In the rows, 128 means zero.
Known rows, with every step that occurs
seso/guma: [144 111 144 145 134 104 122 137 105 128 139 146  84 125 143  77 157 136
 133 117 138 137 133 155 118  99 120 125 158 107 147 124 136 189 133 119
 147 143 136 136 122 123 129 122 145 134]
lese/pogu/guma: [126 123 123 138 130  84 117 135 100 127 154 115  62 121 136  69 134 109
 129 106 107 132 100 121 108 101 120 130 148 128 130 134 147 161 147 123
 134 134 163 150  73 131  87 121 135  87]
pogu/guma/seso/mizomi: [139 119 121 107 155 147 130 130  64  96 140 139  59 131 166 110 162 101
 132 100 104 150 107 186 153 126 127 146  98 146 125 130 144 115 161 148
 115 133 155 111 102 124 140 104 125  86]
nefu/gezaz/vipev/geka/sinozes/labe: [159 210 111 139 131  96  97 127  99 117 196 146  96 215 117  74 120 126
 205 166  55 210 101  88 120 168 113 151 151 129 104 107 158 120 180 145
 110 128 119  82 166 125 130 143 157 143]
gipus/nozaf/labe: [142 115 151 117 138 123 111 117  93 172 143  96 142  97 108 122 138 109
 157  94 128 151 146  94 137 133 134 123 134 117  78 131 114 148 128  93
  97  96 160 108  93 186 208 137 149 121]
vipev/gezaz: [144 149 132 146 141 126 133 114 137 128 154 104 157 125 143 100 151 116
 131 144 116 155 114 120 134 141 140  92 134 117 117  97 137 125 134 136
 133 113 138 100 113 114 128 115 144 121]
geka/sinozes/labe: [162 150 118 148 132  77 122  91  96  97 124 155 110 165 114  91 134 127
 148 150 119 156 113  95 119 139 113 176 142 136  99 132 136 133 153 109
 127 110 147 109 165 125 157 121 143 126]
gidisum/guma/seso/labe: [145 142 155  65 137 113 126 137 128  84  95 144 124 118 182 146 163 110
 174  79 142 115 160 162 125  65 128 157 136 146 134 139 124 195 143 141
 150 112 123 161 101 156 210 160  94 138]
labe/seso/guma: [154 116 150 135 130  99 106 149  93 106 134 124  46 114 138  97 152 133
 138  90 145 138 141 169 132  86 139 128 141 115 152 105 139 209 125 143
 143 134 123 110 156 116 141 125 132 129]
lari/labe/nozaf: [148 122 103  66 148 103 119 148  77 150 136 116 157 128 155 163 134 135
 161 141 141 151 104 121 168 148 101 125 118 105 125 122 118 139 135  91
 145 118 123 120 141 162 144 159  83 116]
geka/vipev: [ 92 139 133  95 112 167 137 133 115  91 105 150 159 132 155 110 117 128
 137 147 109 149 104 139 115 148 137 112 153 137 112 120 132 120 102 126
 119 141 110  93 127 135 112 124 152 102]
vopud/gidisum: [130 140 143 105 125 148 104 154 123 119  93 114 138 145 104 114 104 129
 145 100 120 129 105 137 106 119 114 140 125 130 122 150 130 101 151 125
 117 158 128 146 184 103 143 129 130 122]
mizomi/seso/labe: [105 150 140 120 107 124 131 165 113 104  60 121 147 110 170 137 112 143
 142 120 134 128 121 126 136  96 116 139 153 118  99 103 123 162 140 170
 148 120 132 128 137 125 147 152 103 157]
vipev/geka/sinozes/labe/bogo/gimape: [154 207 111 215 159  57 102  95  98 120 168 159  79 132  60  72  97 143
 194 160 123 198 101  88 134 174  79 188 172 182 128  95 141 143 191 114
 147 124 146  87 245 134 175 131 143  52]
gezaz/vipev/geka/sinozes/labe/lari: [186 181  99 105 104  96 111 117  95 104 156 182  80 210 125 108 134 139
 199 148  69 152  76  91 139 147 115 116 156 184 109 113 168 145 162 119
 147 142 137  85 138  94 106 159 157 132]
vopud/gidisum/guma/seso/mizomi: [157 129 143  64 157 159 121 126  93  79 104 144 125 150 130  99 155  89
 176  75 132 139 121 182 111  77 125 165 114 156 150 143 147 100 141 149
 117 141 131 160 146  93 192 119  95 115]
lari/labe: [157 147 132  95 125 109 125 136 117 136  97 131 140 139 154 139 129 136
 174 123 138 142 118 110 153 155 119 140 126 108 118 119 127 141 147  89
 147 141 119 142 142 134 147 154  95 148]
mizomi/seso/labe/sinozes: [139 157 131 122 100 137 135 149 122 121  77 121 100 110 164 140 120 116
 169 112 125  98  93 144 146  96 117 101 157 125  97 121 130 164 131 156
 138 132 136 117 121  79 161 140 124 152]
mizomi/seso: [116 122 131 144 114 113 128 142 115 111  92 118 135 120 138 126 112 138
 119 145 122 147 113 120 134  87 123 138 122 133 113 109 135 133 125 168
 119 140 133 125 140 121 120 129 102 143]
lari/labe/bogo/gimape: [132 196 136 143 161  83 124 130 112 139  95 118 115 100  96 125 106 147
 191 134 151 157 112 129 156 169  83 156 166 143 143 107 103 171 165  82
 155 145 133 141 237 139 151 146  97  70]
gezaz/vipev: [114 150 111  79 126 140 126 153 121 119 125 118 144 144 124 139 126 130
 149 128  87 141 108 149 118 115 132 119 137 151 137 146 130 145 129 136
 133 141 119 131 137 130  90 127 138 141]
geka/sinozes: [142 118 129 142 121  96 131 130 105  96 113 135 119 146 105 100 135 130
 122 136 128 117 128 119 112 128 128 146 128 149 109 139 138 129 148 133
 119 126 149 102 172 108 141 118 146 134]
gidisum/guma: [136 113 141 116 148  91 129 103 132 118 129 140 133 129 129 107 154 120
 155 102 138 119 153 139 128  78 136 130 138 122 160 137 129 160 121 118
 118 130 129 157 106 121 156 136 121 116]
gezaz/vipev/geka/sinozes/labe/nozaf/gipus: [163 133  54  87 144  67  71 106  55 173 182 136 142 157 102 117 124 128
 193 154  68 200  51  87 138 119 114 168 116 171 112 102 126 158 155 153
 119 119 115  96 113 166 161 152 121 111]
vopud/gidisum/guma/pogu: [137 114 161  89 123 107 121 147 124 105 107 120 154 121 144  59 124  98
 199  43 127 139  89 164  73  75 109 132 169 118 171 136 152 152 128 110
 117 175 125 187 129 101 165 132 107 102]
gipus/nozaf: [129 125 141 128 130 142 118 145 103 160 146  86 133 110 105 122 135  99
 146 109 129 122 118 127 136 104 140 123 124 130 128 130 124 111 120 109
 100 126 149  86 114 171 159 126 129 132]
guma/zafiken: [132 139 123 158 119 156 147 159 118 107 122 149 128 116 135 119 104 115
 149 120 127 137 136 130 128 130 121 136 143 102 151 133 141 104 120 124
 138 128 101 144 124 141 102 118 142 113]
zafiken/guma/seso/labe: [128 144 142  77 109 119 123 164  90  88 104 132  92 107 201 157 168 125
 144  85 134 134 120 155 113 121 120 186 133 151  99 147 120 159 189 123
 157 131 129 156 122 134 190 153 116 161]
monidal/bogo: [127 150 128 123 136 150 118 116 135 152 123 101  98 130  93 116 102 159
 119 137 141 147 112 110 121 112 103 128 137 133 134 134 113 122 137 161
 135 137 126 153 146 140 139 109 108 121]
vopud/gidisum/guma/pogu/lese: [132 129 150 113 109 115 135 139  82  88 116 152 170 105 153  55 111  89
 178  37 104 147  84 146  89  50 110 128 168 131 159 138 150 132 131 111
 127 198 120 178  95  92 119 114 109  46]
vopud/gidisum/guma/seso/labe: [149 150 169  40 127 136 105 159 130  76  55 132 133 138 157 127 135 105
 187  48 135 115 139 173  99  58 112 163 134 147 126 159 129 179 170 136
 143 139 130 177 154 128 226 165  95 137]
zafiken/guma: [115 118 128 124 119  88 124 133  95 120 142 132 106 118 148 114 151 134
 121 115 134 137 114 127 115 113 126 160 133 125 124 147 127 126 165  97
 123 148 132 146 133  96 141 129 132 135]
geka/sinozes/labe/seso: [167 159 129 133 123  71  97 103  80  72 107 131  67 148 108 103 128 125
 153 120 126 164 131 105 135 128 135 180 128 140 104 116 138 159 152 127
 130  98 139  87 198 127 171 128 130 123]
gidisum/guma/seso/mizomi: [149 120 131  94 164 135 145 104  99  86 143 158 111 136 160 123 180  89
 156  99 137 135 145 173 135  83 141 154 116 148 158 124 152 121 122 148
 122 112 130 142  97 120 174 117  93 118]
mizomi/seso/guma/pogu/lese: [132 113 141 188  96  94 147 163  40  83 122 155 112  73 209  60 128 111
 128  84 109 178  79 137 108  56 110 124 185 112 139  88 159 183 116 157
 165 195 124 137  78 116  67 102 108  82]
bogo/labe: [133 133 162  85 138 118 132 134 103 137 120 150 128 129 127 140 131 124
 149 100 135 133 129 114 123 158 112 102 140 119  96 135 135 205 136 126
 148 117 127 145 133 139 139 135 123 117]
nefu/gezaz/vipev: [118 173 123 109 132 140 128 148 125 122 167 105 124 169 129 108 121 127
 151 144  71 154 118 148 121 134 115 112 145 108 135 126 121 140 135 168
 106 134 116 121 148 128  85 135 141 154]
sinozes/labe: [154 159 121 129 138 104 118  88 116 130 127 150 120 146 137 116 128 130
 157 142 118 179 112 102 132 137 116 159 144 116 124 119 119 137 131 109
 141 116 128 135 129 151 142 138 126 116]
bogo/gimape: [106 170 122 155 155 107 128 108 123 117 112 128 124 103 105 126 108 134
 159 123 130 146 127 132 125 134 104 123 136 139 132 140 118 145 144 123
 135 122 128 137 158 129 120 131 139  92]
gezaz/vipev/geka/sinozes: [138 154 106 104 109 116 105 167 107 108 156 135 117 171 102 113 122 131
 164 131  86 154 100 115 114 145 135 130 127 180 118 131 171 125 172 145
 127 150 118  92 166 108 118 133 159 146]
gezaz/vipev/geka: [128 163 109  97 115 147 104 159 128 146 166 130 133 151 126 139 115 130
 173 126  84 162 103 123 128 146 136 107 126 162 141 119 164 124 156 138
 142 152  99 115 124 131 113 148 140 143]
lese/pogu/guma/gidisum: [147 135 148 130 132 104 111 144  92 115 123 123  57 123 107  79 138 104
 141  92 114 123  95 145 105  81  94 144 125 126 148 154 146 193 156 142
 132 141 169 149 113 131 112 141 164  98]

Rows
[108 158 145 142 119 116 129 178 115 114  74 111 132  96 144 123 102 154
 133 130 145 127 112 139 142  98  99 155 187 145 122  85 112 167 134 171
 148 129 139 124 191 126 153 137  94 113]
mizomi/seso/labe/bogo
[115 165 145 120 132 131 129 163 135 130 115 127 121 112 133 122 119 148
 138 120 146 114 129 151 134 141 104 152 193 136 133 105 105 168 134 126
 149 116 136 126 181 135 156 138 121 103]
seso/labe/bogo
[109  98 100  92 131  94 107 150  73 165  79 102 180  85 159 151 114 141
 138 127 117 134  79 128 152  71 108 146 123 121 105  80  87 175 113 202
 119 100 127 129  89 165 172 161  78 124]
mizomi/seso/labe/nozaf/gipus
[122 131 126 152 102 137 150 142  80 106 147 154 151  88 189 105 108  98
 132  94 101 152  84 121 108 125 123 117 157 125 132 114 146 120 115 115
 145 169 122 134  62 128  66 106 122  64]
guma/pogu/lese
[144 128  90 112 149  99 119  87  83 142 178 132 136 131 139 137 134 133
 139 159 120 176 104 111 146 121  92 138 135 112 129 123 108 141 114 111
 134  88 134 114 116 177 141 140 109  87]
sinozes/labe/nozaf
[159 110  80 103 162  81  94  65  77 191 148 124 149 119 125 129 130 130
 154 154 109 175  71 109 146  99 107 167 119 115 126  93  80 160 103 136
 115  96 123 132  79 184 170 149 102  89]
sinozes/labe/nozaf/gipus
[127 101 150 111 134  88 140 124 121 114 144 131 140 106 174  84 149  97
 181  78 132 138 108 148  99  80 132 121 171 113 179 116 150 173 105 114
 120 147 123 170  80 136 144 130 107 107]
gidisum/guma/pogu
[167 154 131  95 116 130 116 151 103 103 132 122   4 118 182 119 147  74
 170  76 106  94  78 170 116  94 118 131 152 157 104 151 140 213 166 132
 162 132 160 148  43 123 160 140 131 104]
lese/pogu/guma/seso/labe/sinozes
[191 177 122 117 116  73  71 150  57  89 159 150  27 168 121  68 147 134
 204 107  91 202 106 127 119 111 140 160 155 157 133  97 179 212 179 132
 155 148 114  80 192 116 150 138 152 142]
gezaz/vipev/geka/sinozes/labe/seso/guma
[140 111 132 105 124 108 115 146  90  91 144 126  82 117 168 152 164 115
 113 108 128 147 114 148 111 109 130 186 101 165 113 147 128 135 176 129
 131 150 131 148 124 125 168 133 112 142]
zafiken/guma/seso
[124 109 114  55 141 117 107 158  60 112 129 120  80 106 184 157 151 119
 134  91 110 129 104 184 160  90  88 134 110 137 106 154 104 195 166 151
 144 107 151 114  95 181 169 160 113  72]
pogu/guma/seso/labe/nozaf
[132 116 122 110 143 136 138 131  62  88 155 148  90 121 177 133 174  99
 119 114 131 160 104 158 120 135 138 185 109 155 121 127 149  87 160 132
 126 134 131 130 114  99 161 106 120 140]
zafiken/guma/seso/mizomi
[ 84 198 137 167 139  98 129 154 109 107  66 114 127  71 114 123  86 161
 163 130 143 143 108 146 135 112  74 156 192 147 126  98 100 194 151 163
 151 120 143 126 236 131 142 142 100  81]
mizomi/seso/labe/bogo/gimape
[148 121 124 125 134 109 115 143  93  98 148 112  38 117 157 109 142  90
 125 108 102 139  99 136 106  87 121 164 116 168 112 136 142 170 164 149
 145 140 153 150  61 170 120 126 110  95]
lese/pogu/guma/seso
[151 123 156 103 131 121  87 130  86 150 132  69 100  86 101 139 127 105
 162  68 127 149 157 108 150 106 153 135 113 117  82 113 124 177 122 109
  96  85 143  80 128 185 226 144 142 115]
gipus/nozaf/labe/seso
[181 106  76 141 149  60  77  84  57 175 182 150 130 146 106 102 127 127
 176 168 101 181  69  68 144 131 113 175 102 147 107  79 124 134 152 144
 116 110 129  90  94 166 203 151 117  95]
vipev/geka/sinozes/labe/nozaf/gipus
[155 159 138  78 140 139 120 138  75 114  98 128 108 128 149 140 139 114
 191 100 144 159 122 139 176 172 153 147 119 104 129  82 153 114 136 109
 133 114 113 105 178 100 152 135  88 136]
lari/labe/seso/mizomi
[113 120 126 151  91  98 148 141  44  97 168 157 132  76 208  89 134 102
 122  77 103 163  70 124 105 113 122 144 163 121 131 125 145 122 150  93
 139 191 121 150  75  98  79 104 127  75]
zafiken/guma/pogu/lese
[168 115 153 108 125 125 123 115 106 161 130 117 106 122 121 132 147 119
 158 101 120 108 129  98 157 119 127  87 149 127  72 130 112 166 112  91
  98  98 169  93  63 149 178 159 153 116]
gipus/nozaf/labe/lari
[132 129 127 156 126 122 135 164  93 112 126 147  80 109 135  84 113 119
 154  93 102 136 125 157 143 107 112 134 138  91 153 152 133 126 154 116
 123 148 124 145 108 132  87 117 166  73]
pogu/guma/zafiken
[139 128 108 118 152 137 129 129  59  89 163 128  42 132 164  94 160  75
 134 109 107 150  95 157 117 113 135 164 123 155 132 122 162 130 142 156
 143 119 164 135  63 136 117 103 112  94]
lese/pogu/guma/seso/mizomi
[158 147 134  88 107 129 120 151  96 101 124 133  48 113 199 161 168 100
 163  80 128 104  95 169 126 124 123 151 135 153 100 161 127 171 178 106
 146 142 133 142  95  87 204 142 132 158]
zafiken/guma/seso/labe/sinozes
[135 126 139 144 136 115 149 134 122  98 125 162 138 114 128  89 132 106
 173  94 132 126 163 141 128  71 126 141 153  93 190 141 147 133 113 114
 128 131 100 166 114 132 135 129 127  98]
gidisum/guma/zafiken
[147 125 147 159 103 115 123 158  46  79 151 146  69  76 194  70 134  99
 143  50 118 159 100 157 120  80 136 118 172 113 156  86 161 205 113 126
 161 179 113 117 103 122  83 105 125  72]
labe/seso/guma/pogu/lese
[191 185 121 150 112 102  85 179  47  73 158 168  30 155 123  58 125 116
 223  97  85 216 112 130 122 113 131 172 176 131 162 103 193 187 175 126
 169 146  89  93 193 135 122 133 166 130]
gezaz/vipev/geka/sinozes/labe/seso/guma/zafiken
[157 141 150  91 132 136 133 112 113 154 135 145  85 130 117 147 130  98
 173  92 125 104 100 135 136 156 105  68 146 125  97 152 139 215 120 114
 148 135 125 134 103  93 153 125 142 113]
bogo/labe/sinozes
[150  87 118  36 162  87 105 121  91 142 107 125 157  94 169 160 166 108
 170  83 126 114 118 159 142  30 120 168 106 143 138 116  86 220 120 176
 128  95 121 160  44 194 237 177  67 110]
gidisum/guma/seso/labe/nozaf/gipus
[146 150 159  87 149 107 124 150 135  90 107 135 105 103 154 134 149 123
 165  89 156 109 149 174 131  66 111 173 169 169 151 113 112 212 144 141
 150 120 131 154 155 154 211 151  86  95]
gidisum/guma/seso/labe/bogo
[136 140 168  75 131 121 109 147  87 115 113 124  91 121 118 159 119 115
 156  72 142 133 134 125 138 144 127 111 125 127 106 113 141 229 132 150
 149 108 117 121 168 137 153 137 110 116]
bogo/labe/seso
[176 129 161 140 134 124 113 144  98 113 113 155  74 119 119  87 168 134
 137 101 145 120 133 179 110  84  99 134 140 109 169 139 138 207 140 136
 145 153 140 136 156 120 144 143 169 147]
seso/guma/gidisum
[181 159 124 122 126 112 135  84 119 125 125 173  86 171 149 122 143 146
 163 147 113 125  95 107 147 128 106 110 160 131 119 113 120 150 115 103
 133 114 146 123 101 113 113 154 129 112]
sinozes/labe/lari
[143 135 120 105 150 182 138 128  90  92 138 137 108 136 157 148 147  92
 128 128 125 142 119 161 135 141 136 155 104 156 128 116 142  93 125 156
 132 108 129 113 121 134 151 110 104 133]
guma/seso/mizomi
[176 163 117 161 126  80 103 100 100 119 164 166  93 171 111  85 126 128
 182 154 111 185 116  69 130 161 119 165 132 144 104 107 162 106 175 112
 131 122 130  91 148 128 174 140 143 123]
vipev/geka/sinozes/labe
[174 120 172 145 127 127 101 170  52 129 142 111  56  69 124  87 137 102
 186  47 137 168 169 140 138  81 146 135 162  74 129 117 142 206 121  95
 124 102 125 106 113 185 197 129 164 109]
gipus/nozaf/labe/seso/guma/zafiken
[136 141 148  79 122 121 112 159  98  96  91 131  64 112 189 134 146 120
 150  77 111 124 120 176 146 107 111 152 116 138  99 148 118 186 189 148
 144 131 148 136 110 152 175 151 130 110]
pogu/guma/seso/labe
[181 137 165  99 124  81  98 163  81 114  92 125  51 122 161 102 155 137
 187  84 155 158 128 151 153 116 135 142 143  97 138  97 141 222 152  93
 163 146 113 126 174 121 161 154  97 148]
lari/labe/seso/guma
[176 130 141 118 131 137 112 100 110 189 153  90  92 100  97 128 139  87
 179  91 119 109 117 113 150 125 131  95 135 123  80 150 117 165 118  72
  94 112 162  93  74 139 220 127 173 116]
gipus/nozaf/labe/sinozes
[178 146 158 115  98  96 121 170  34  92 119 148  82  84 223  89 136 105
 194  48 129 175  89 146 142 110 123 131 170  91 147  77 162 214 141  93
 177 189 102 132 112 122 108 132  96  80]
lari/labe/seso/guma/pogu/lese
